What can hang from each mark
Q851: Q124 Q971
Q400: Q48 Q860 Q971
Q971: Q400 Q851
Q124: Q851
Q48: Q400
Q445: Q699
Q860: Q400 Q837
Q837: Q860
Q699: Q400 Q445

Every row comes from one small tree of marks. The marks that hang from a mark follow it in brackets, in the order of their numbers. Every link used is in the known rows. Which tree was each row made from?
Known rows
Q124{Q851}: [-0.12 -1.42  5.93 -3.76 -5.11 -0.46 -2.95 -0.75 -3.22  0.60 -0.54  0.61
  2.30 -1.24 -5.81 -2.50  1.86 -0.92  5.14  1.23  1.44]
Q445{Q699{Q400{Q48 Q971}}}: [ 0.54 -0.39  2.46 -7.42 -3.95  2.60  1.45 -3.22 -3.16  3.78 -6.91  3.68
  1.78  3.66  3.39 -1.01  1.16 -1.96 -0.63 -3.17  4.95]
Q445{Q699}: [ 1.34 -0.80  2.60 -3.46 -3.27 -0.87 -1.35 -2.45 -2.62  2.41 -2.56  0.49
  1.70  1.89 -0.96 -1.48  0.72 -0.10  1.99 -0.65  2.87]
Q837{Q860}: [ 1.72 -0.33  3.92 -2.97 -2.84  0.69  0.52 -2.59 -3.60 -0.11  1.41  0.92
  0.85  1.03  0.10 -2.95  1.53 -0.95  3.07  1.18 -0.30]
Q48{Q400{Q860 Q971}}: [ 3.39  0.48  5.21 -7.43 -4.34  2.95  0.37 -3.05 -4.36  1.73 -4.44  2.81
  2.34 -1.04  0.37 -1.20  4.06 -3.27  2.44 -1.51  5.87]
Q971{Q400}: [-0.01 -1.02  4.44 -2.67 -5.23 -2.59 -1.27 -3.83 -3.27  1.24 -0.33  2.11
  1.57 -0.76 -3.31 -2.41  2.03  1.61  4.14  1.92  1.52]
Q851{Q124 Q971{Q400{Q860}}}: [ 2.92 -0.52  7.19 -0.15 -8.34 -2.34 -1.02 -2.91 -4.97  4.54 -0.90  2.79
  2.07 -4.02 -8.62 -2.19  3.88 -0.77  4.41 -0.44  1.87]
Q699{Q400{Q48 Q860 Q971{Q851}} Q445}: [ 1.76  1.31  3.84 -4.33 -4.57  3.40  3.18 -0.77 -4.33  2.91 -3.72  5.21
  1.75  3.96  0.79 -1.19  1.25 -3.06 -0.30 -3.09  6.81]
Q445{Q699{Q400{Q48 Q860 Q971}}}: [ 2.18  1.22  1.83 -6.49 -4.68  3.47  2.58 -3.56 -4.22  4.36 -7.24  3.48
  1.68  3.31  4.01 -1.29  1.37 -3.79 -1.54 -4.72  6.81]
Q971{Q400{Q48 Q860}}: [ 2.34 -0.28  3.88 -2.23 -6.02 -1.58  1.60 -4.38 -4.69  2.90 -2.22  3.89
  1.11 -0.17 -0.52 -2.78  1.02 -1.53  2.31 -1.79  3.36]
Q699{Q400{Q860}}: [ 1.63  1.29  3.62 -5.22 -4.96  1.37  0.81 -4.18 -4.03  1.52 -2.35  1.72
  0.80  0.51  1.91 -3.03  2.34 -0.91  2.12 -0.69  5.31]
Q48{Q400{Q860{Q837} Q971{Q851{Q124}}}}: [ 4.19  1.21  6.61 -5.38 -6.61  2.62 -1.26  0.48 -5.58  1.77 -2.12  3.50
  2.83 -1.07 -4.56 -2.00  1.39 -2.99  5.17 -1.97  5.06]
Q124{Q851{Q971{Q400{Q48 Q860{Q837}}}}}: [ 2.74 -0.82  3.81 -1.27 -7.91 -0.37  0.39 -0.78 -4.69  3.47 -1.67  3.38
  0.48 -2.27 -6.07 -4.02 -0.38 -2.91  5.01 -2.02  2.26]
Q400{Q860}: [ 2.83  0.39  4.36 -3.10 -4.31  0.11  0.06 -2.70 -4.10  1.29 -0.91  0.42
  0.78 -0.32 -1.29 -2.59  1.92 -1.83  2.68 -0.43  3.99]
Q400{Q48 Q860 Q971{Q851{Q124}}}: [ 3.23 -0.22  8.50 -2.68 -7.36  0.63 -0.29  0.31 -6.11  3.28 -2.26  3.94
  3.04 -0.09 -6.34 -1.07  1.83 -4.22  2.16 -3.32  3.54]
Q445{Q699{Q400{Q860 Q971}}}: [ 1.44  2.00  1.90 -5.96 -4.69  3.21  1.01 -3.51 -3.62  3.36 -5.92  1.48
  1.93  2.31  1.85 -1.15  2.70 -2.60 -0.63 -2.40  6.93]
Q837{Q860{Q400{Q48 Q971}}}: [ 0.72 -1.09  2.14 -7.62 -1.58  2.89  3.84 -2.96 -2.95  0.78  0.01  3.84
 -0.38  1.64  4.10 -2.73 -0.05 -3.58  1.69 -1.69 -1.29]
Q971{Q851{Q124}}: [ 1.20 -1.30  8.51 -1.97 -6.46 -2.37 -3.59 -0.05 -4.44  1.43  1.00  2.18
  3.01 -0.64 -8.32 -1.81  1.55  0.44  5.11  0.55  0.97]
Q851{Q124 Q971{Q400{Q48 Q860}}}: [ 3.61 -1.32  7.15 -0.71 -8.37 -2.26  0.61 -2.97 -5.45  5.63 -2.33  4.72
  1.75 -3.03 -6.47 -2.36  2.54 -2.05  3.65 -2.71  1.58]
Q837{Q860{Q400{Q971{Q851{Q124}}}}}: [ 0.09 -0.34  5.62 -5.01 -4.32  0.98 -0.23 -0.54 -3.84  0.42  2.95  3.38
  2.12  0.00 -4.32 -1.96  1.08 -1.99  4.06  0.06 -2.39]
Q860{Q400{Q971} Q837}: [ 0.16 -0.44  1.18 -8.21 -1.70  2.63  1.40 -1.46 -1.95 -0.10  0.06  0.92
 -1.44  0.34  1.58 -3.17 -0.98 -1.30  4.22  0.39  1.62]
Q445{Q699{Q400{Q860 Q971{Q851{Q124}}}}}: [ 1.47  1.90  5.35 -3.98 -7.50  1.56 -1.42 -1.19 -4.98  4.04 -4.41  3.08
  4.13  1.63 -4.53 -0.70  2.45 -2.26  0.83 -2.83  5.88]
Q851{Q971{Q400}}: [ 1.17 -2.22  5.63 -2.12 -6.22 -2.87 -1.44 -3.00 -3.10  2.51 -0.71  2.44
  1.11 -2.33 -6.52 -2.05  2.93  1.32  4.02  1.51  0.78]

Write each row's tree
[ 2.42 -0.28  7.27 -0.18 -8.79 -3.26 -0.79 -2.13 -6.05  3.60 -0.58  5.37
  3.22 -0.91 -6.87 -2.34  0.90 -1.25  3.92 -2.26  2.11]  Q971{Q400{Q48 Q860} Q851{Q124}}
[ 3.48  0.49  8.70 -5.41 -7.17  1.31 -1.95 -0.64 -5.71  2.43 -2.80  4.31
  4.39 -1.71 -6.19 -0.73  3.82 -2.90  3.95 -2.02  4.61]  Q48{Q400{Q860 Q971{Q851{Q124}}}}
[ 1.06 -1.41  1.40 -6.47 -1.47  0.92  3.37 -3.80 -2.90  0.63  1.37  3.82
 -0.71  1.76  4.95 -3.85 -1.24 -2.11  2.92 -1.80 -2.33]  Q837{Q860{Q400{Q48}}}
[ 4.25 -0.64  5.16 -0.72 -7.81 -0.90  1.40 -1.89 -5.36  4.88 -1.53  3.88
  0.20 -2.42 -4.90 -3.66  0.07 -2.07  4.75 -2.73  2.08]  Q851{Q124 Q971{Q400{Q48 Q860{Q837}}}}
[ 2.11 -0.06  3.98 -0.85 -7.93 -0.60 -1.19 -0.68 -4.19  2.43 -0.36  1.46
  0.81 -3.28 -8.21 -3.74  0.99 -1.69  5.88  0.21  2.52]  Q124{Q851{Q971{Q400{Q860{Q837}}}}}
[ 1.91  1.32  2.54 -5.41 -3.21  4.73  4.77 -2.67 -3.77  3.54 -5.07  4.34
  0.79  3.42  4.48 -1.56  2.14 -3.62 -0.53 -3.01  7.16]  Q699{Q400{Q48 Q860 Q971} Q445}
[ 3.66  0.55  4.33 -3.62 -5.35  2.33  1.23  0.96 -5.11  1.45 -1.67  2.63
  0.38  1.87 -2.13 -2.42 -1.36 -4.04  2.02 -2.87  4.86]  Q400{Q48 Q860{Q837} Q971{Q851}}
[ 2.56  0.61  8.61 -2.25 -7.29  0.43 -1.88  0.38 -5.51  2.26 -0.69  2.01
  3.36 -1.05 -8.52 -0.95  3.09 -2.91  2.98 -0.93  3.78]  Q400{Q860 Q971{Q851{Q124}}}
[ 4.04  1.28  3.05 -7.42 -3.70  4.35  1.18 -1.90 -4.26  1.07 -3.63  1.92
  0.73 -0.44  1.86 -2.42  1.55 -3.29  3.64 -1.47  6.32]  Q48{Q400{Q860{Q837} Q971}}
[ 0.29 -0.27  3.11 -6.34 -2.42  3.94  3.45 -2.24 -2.95  2.88 -4.60  4.44
  0.84  3.73  3.97 -1.30  1.86 -1.70  0.44 -1.51  5.31]  Q699{Q400{Q48 Q971} Q445}
[ 3.76  0.54  6.53 -2.72 -6.70  2.02  0.42  1.40 -5.97  2.61 -1.44  3.11
  1.49  0.62 -4.84 -2.37 -0.78 -4.20  3.22 -3.26  4.00]  Q400{Q48 Q860{Q837} Q971{Q851{Q124}}}
[ 4.38  0.99  2.41 -6.25 -3.63  2.26  0.72 -2.79 -4.14  0.79 -2.17  2.01
  0.31 -0.46  2.66 -3.59  0.22 -1.91  4.85 -1.53  5.37]  Q48{Q400{Q860{Q837}}}
[ 2.56  2.06  0.43 -5.38 -2.60  5.98  5.60 -1.53 -3.78  2.86 -4.29  3.46
 -0.81  3.92  5.98 -2.82 -0.36 -3.72  0.69 -2.95  7.70]  Q699{Q400{Q48 Q860{Q837} Q971} Q445}
[ 2.79 -0.56  5.06 -1.07 -6.92 -2.05 -0.21 -3.41 -4.08  3.22 -1.22  2.24
  1.01 -2.66 -5.93 -2.30  3.17 -0.51  3.05  0.01  2.65]  Q851{Q971{Q400{Q860}}}
[-0.52 -1.28  4.58 -7.15 -3.69 -0.04 -1.04 -0.74 -2.49 -0.01  0.71  2.67
  1.24  0.38 -3.64 -1.50  0.65 -0.65  3.18  0.38  0.85]  Q860{Q400{Q971{Q851}}}
[ 3.98  1.18  4.37 -6.36 -5.19  2.97 -0.48 -0.11 -4.76  0.39 -2.24  3.01
  1.84  0.15 -1.82 -2.08  0.76 -2.77  3.88 -1.51  5.97]  Q48{Q400{Q860{Q837} Q971{Q851}}}
[ 3.03  0.45  5.25 -0.21 -8.36 -1.93  0.01 -0.90 -6.00  2.93  0.11  4.48
  1.65 -0.28 -5.37 -3.62 -1.63 -1.20  4.99 -2.27  2.63]  Q971{Q400{Q48 Q860{Q837}} Q851{Q124}}
[ 2.89  1.79 -0.30 -4.19 -2.49  4.00  5.19 -2.40 -3.71  2.64 -2.83  3.40
 -1.28  3.99  6.92 -3.95 -1.52 -2.29  1.92 -3.00  6.65]  Q699{Q400{Q48 Q860{Q837}} Q445}
[ 0.80 -1.18  5.59 -5.53 -4.39  1.22  1.47 -0.65 -4.28  1.45  1.60  5.37
  1.82  1.08 -2.24 -2.18 -0.17 -3.24  3.18 -2.23 -2.52]  Q837{Q860{Q400{Q48 Q971{Q851{Q124}}}}}
[ 2.47  0.57  6.40 -3.21 -5.86  0.83 -1.14 -0.02 -4.71  0.89 -0.90  1.47
  2.37  0.27 -5.79 -1.10  2.54 -2.67  1.63 -0.62  4.57]  Q400{Q860 Q971{Q851}}
